What can hang from each mark:
Y: T
U: L
P: F
N: Y
F: C N V
X: N P
L: U
V: F L
T: F

Every row comes from one small tree of marks. The marks that hang from a mark follow it in brackets, in alphabetical order. Every link used is in the known rows. Which tree was each row made from?
Known rows:
F{C N}: [-0.13 -0.03  0.21 -0.12  0.08 -0.05 -0.43 -0.12 -0.01 -0.03 -0.05  0.30
 -0.03  0.11 -0.01 -0.07 -0.09  0.02 -0.02  0.05  0.08  0.12]
X{N{Y} P{F{C}}}: [ 0.14 -0.02 -0.29 -0.15 -0.42  0.05 -0.06 -0.03  0.04 -0.08 -0.05  0.02
  0.04  0.02 -0.02  0.00  0.09  0.16  0.11 -0.11 -0.08  0.17]
Y{T{F{C}}}: [-0.01 -0.01 -0.03 -0.14 -0.04  0.24  0.11 -0.32  0.13  0.05 -0.20  0.13
  0.09  0.07 -0.13  0.06  0.11  0.22  0.12 -0.13 -0.10  0.06]
T{F{N}}: [-0.19  0.02 -0.03 -0.13 -0.15  0.06 -0.11  0.08  0.03 -0.03  0.01  0.13
  0.15  0.11 -0.05 -0.06  0.09 -0.07 -0.25  0.11  0.07  0.33]
N{Y{T{F}}}: [-0.04  0.09 -0.28 -0.09 -0.09  0.53  0.12  0.05  0.30  0.11 -0.08 -0.11
 -0.10  0.01 -0.15 -0.01  0.09  0.16 -0.13  0.01 -0.10  0.31]
T{F{V{L}}}: [-0.08  0.11 -0.01 -0.04  0.05 -0.13  0.06 -0.20 -0.11 -0.07  0.33 -0.06
  0.28 -0.12 -0.07  0.03  0.07 -0.16 -0.07  0.04  0.20  0.16]
Y{T{F{N V}}}: [-0.05  0.04 -0.11  0.04  0.04 -0.07  0.32  0.15 -0.08  0.10 -0.29 -0.18
 -0.07  0.11  0.05  0.00  0.01  0.02 -0.06 -0.02  0.05 -0.05]
U{L}: [-0.10  0.15 -0.02 -0.30  0.19  0.19 -0.42  0.14  0.18  0.04  0.56 -0.04
 -0.16  0.07  0.00 -0.18 -0.06  0.03 -0.20  0.47 -0.06  0.46]
V{F{C N{Y}} L{U}}: [ 0.07 -0.17  0.30  0.17 -0.06 -0.02 -0.01  0.05  0.07 -0.11  0.14  0.14
  0.25 -0.26  0.01  0.06  0.00 -0.16  0.08  0.03 -0.29 -0.37]
V{F}: [-0.06  0.06  0.25 -0.14  0.31  0.23 -0.35 -0.07  0.22 -0.03  0.09  0.06
  0.00  0.00 -0.12 -0.06  0.07 -0.03 -0.02  0.12 -0.28  0.43]
V{F{C N{Y}} L}: [ 0.05 -0.08  0.24  0.09 -0.05  0.01  0.03 -0.09  0.07 -0.16  0.29  0.07
  0.09 -0.02 -0.06  0.08  0.06 -0.12 -0.05 -0.03 -0.14 -0.25]
V{F{C N} L{U}}: [ 0.07 -0.19  0.47  0.08  0.06 -0.21 -0.05 -0.11 -0.03 -0.11  0.10  0.21
  0.31 -0.23  0.03  0.06  0.01 -0.22  0.12  0.08 -0.30 -0.36]
N{Y{T{F{C V{L}}}}}: [ 0.09  0.03 -0.15  0.10 -0.08  0.08  0.46 -0.24  0.00  0.02  0.09 -0.14
  0.07 -0.12 -0.06  0.14  0.05  0.12  0.13 -0.24  0.08 -0.34]
P{F}: [-0.11  0.05 -0.08 -0.13 -0.04  0.25 -0.29 -0.06  0.11  0.05  0.05  0.14
  0.09  0.07 -0.06 -0.06  0.13  0.04 -0.11  0.06  0.00  0.52]
T{F}: [-0.17  0.08 -0.05 -0.22 -0.01  0.24 -0.25 -0.13  0.14 -0.01  0.07  0.15
  0.19  0.01 -0.16 -0.05  0.12  0.01 -0.14  0.08  0.02  0.51]
X{P{F}}: [ 0.11  0.04 -0.27 -0.19 -0.04  0.24 -0.29  0.14  0.03  0.00  0.08  0.06
  0.04  0.04 -0.08 -0.05  0.05  0.04  0.03  0.14 -0.16  0.45]
F{C N V}: [-0.11  0.01  0.18  0.03  0.23 -0.26 -0.33 -0.04 -0.20 -0.03 -0.17  0.17
 -0.05  0.05  0.08 -0.06 -0.14 -0.03  0.10  0.00  0.17 -0.04]
Y{T{F{C N V{L}}}}: [ 0.07 -0.07  0.03  0.11 -0.09 -0.30  0.55 -0.21 -0.21 -0.02 -0.04 -0.10
  0.13  0.04  0.05  0.14  0.04 -0.03  0.07 -0.15  0.12 -0.47]
N{Y{T}}: [ 0.00  0.10 -0.11 -0.11  0.15  0.46 -0.19  0.07  0.32  0.17 -0.09 -0.14
 -0.42  0.03 -0.09 -0.09 -0.09  0.14 -0.11  0.08 -0.08  0.34]
X{N}: [-0.18  0.09  0.18 -0.25  0.02 -0.11 -0.36 -0.19  0.13  0.03 -0.04 -0.01
 -0.18  0.04 -0.03 -0.15 -0.01 -0.05 -0.18  0.15  0.15  0.56]
P{F{C N{Y{T}} V}}: [ 0.08 -0.04 -0.22  0.20 -0.14  0.01  0.30  0.19 -0.07  0.12 -0.32 -0.08
 -0.15  0.12  0.15  0.05  0.02  0.20  0.11 -0.25  0.03 -0.30]

Which tree is each row?
[ 0.14 -0.04  0.11  0.11  0.00  0.17  0.35  0.14  0.21  0.03  0.19 -0.31
 -0.27  0.02 -0.04  0.06  0.04 -0.12 -0.19  0.08 -0.25 -0.18]
V{F{N{Y{T}}} L}
[-0.02  0.08 -0.14  0.11  0.18  0.06  0.03  0.36  0.04  0.16 -0.25 -0.27
 -0.45  0.08  0.10 -0.09 -0.18  0.03 -0.09  0.06  0.07  0.02]
F{N{Y{T}} V}
[-0.01 -0.10  0.31  0.13  0.15 -0.47 -0.15 -0.04 -0.26 -0.05 -0.01  0.16
  0.21 -0.26  0.16 -0.02 -0.19 -0.21  0.19  0.06  0.14 -0.37]
F{C N V{L{U}}}
[-0.05 -0.02 -0.08  0.15 -0.23 -0.21  0.21 -0.05 -0.18 -0.13  0.20  0.03
  0.28 -0.08  0.01  0.09  0.03 -0.08 -0.04 -0.14  0.24 -0.31]
T{F{C N{Y} V{L}}}
[ 0.01 -0.02  0.16  0.08 -0.02  0.06  0.02  0.16  0.14 -0.10  0.37 -0.11
 -0.05 -0.03 -0.07  0.01  0.04 -0.21 -0.26  0.13 -0.14  0.03]
V{F{N{Y}} L}
[-0.13  0.11 -0.07  0.07  0.14 -0.02 -0.34  0.34 -0.02  0.03 -0.05 -0.08
 -0.25  0.01  0.08 -0.14 -0.15 -0.07 -0.14  0.10  0.20  0.20]
F{N{Y} V}
[ 0.16 -0.01 -0.37  0.11 -0.17 -0.07 -0.04  0.37 -0.21 -0.08 -0.11  0.02
  0.03  0.04  0.11  0.01 -0.04  0.10  0.20 -0.11 -0.02 -0.15]
X{P{F{C N{Y} V}}}
[ 0.04  0.08 -0.06  0.00  0.09 -0.06  0.40 -0.20 -0.04  0.07  0.13 -0.24
  0.07 -0.07 -0.05  0.07  0.06 -0.06 -0.01 -0.02  0.08 -0.04]
Y{T{F{V{L}}}}
[ 0.18 -0.11  0.20  0.12 -0.02  0.10  0.37 -0.06  0.14 -0.03  0.10 -0.13
 -0.15  0.02 -0.03  0.13  0.05 -0.01  0.01 -0.08 -0.26 -0.42]
V{F{C N{Y{T}}} L}
[ 0.13 -0.04 -0.12 -0.21 -0.31 -0.14 -0.08 -0.19 -0.06 -0.08 -0.09  0.10
  0.12  0.04  0.00  0.01  0.11  0.12  0.15 -0.06 -0.06  0.19]
X{N P{F{C}}}
[ 0.09  0.00  0.01  0.02  0.04 -0.12  0.43 -0.43 -0.11  0.01  0.07 -0.08
  0.18 -0.07 -0.05  0.14  0.07  0.05  0.19 -0.19  0.07 -0.30]
Y{T{F{C V{L}}}}
[-0.03  0.03 -0.09 -0.02  0.02  0.28 -0.06  0.31  0.23  0.15 -0.18 -0.16
 -0.47  0.11  0.01 -0.10 -0.11  0.05 -0.23  0.12 -0.02  0.16]
F{N{Y{T}}}
[-0.01 -0.03 -0.05  0.08  0.00 -0.16  0.33 -0.06 -0.15  0.03 -0.36 -0.01
  0.04  0.12  0.06  0.07  0.03  0.12  0.13 -0.19  0.02 -0.28]
Y{T{F{C N V}}}
[ 0.00 -0.03  0.29  0.03  0.28 -0.28 -0.26 -0.27 -0.16 -0.02  0.09  0.19
  0.25 -0.36  0.07 -0.01 -0.16 -0.12  0.29  0.04  0.06 -0.20]
F{C V{L{U}}}
[-0.09  0.04  0.02  0.07  0.12 -0.10 -0.30  0.15 -0.09 -0.03 -0.12  0.12
 -0.11  0.01  0.09 -0.07 -0.15  0.05  0.07 -0.06  0.19 -0.06]
F{C N{Y} V}
[-0.07 -0.01 -0.09 -0.08 -0.13  0.13  0.24  0.09  0.10  0.09 -0.23 -0.07
 -0.08  0.16 -0.04 -0.01  0.07  0.03 -0.20  0.07 -0.05  0.14]
Y{T{F{N}}}
[-0.06 -0.04 -0.01  0.09 -0.06 -0.26 -0.07  0.01 -0.24 -0.02 -0.17  0.18
  0.17  0.11  0.14  0.00  0.05  0.03  0.10 -0.15  0.13 -0.09]
P{F{C N V}}
[ 0.15 -0.05 -0.19  0.04 -0.06 -0.24 -0.08  0.20 -0.31 -0.08 -0.16  0.10
  0.14  0.08  0.12  0.02 -0.03  0.04  0.23 -0.06 -0.02 -0.13]
X{P{F{C N V}}}
[ 0.11 -0.03  0.03  0.17  0.05 -0.16  0.26 -0.01 -0.09  0.04  0.03 -0.18
 -0.27 -0.01  0.10  0.05 -0.14  0.01  0.05 -0.08  0.15 -0.47]
F{C N{Y{T}} V{L}}
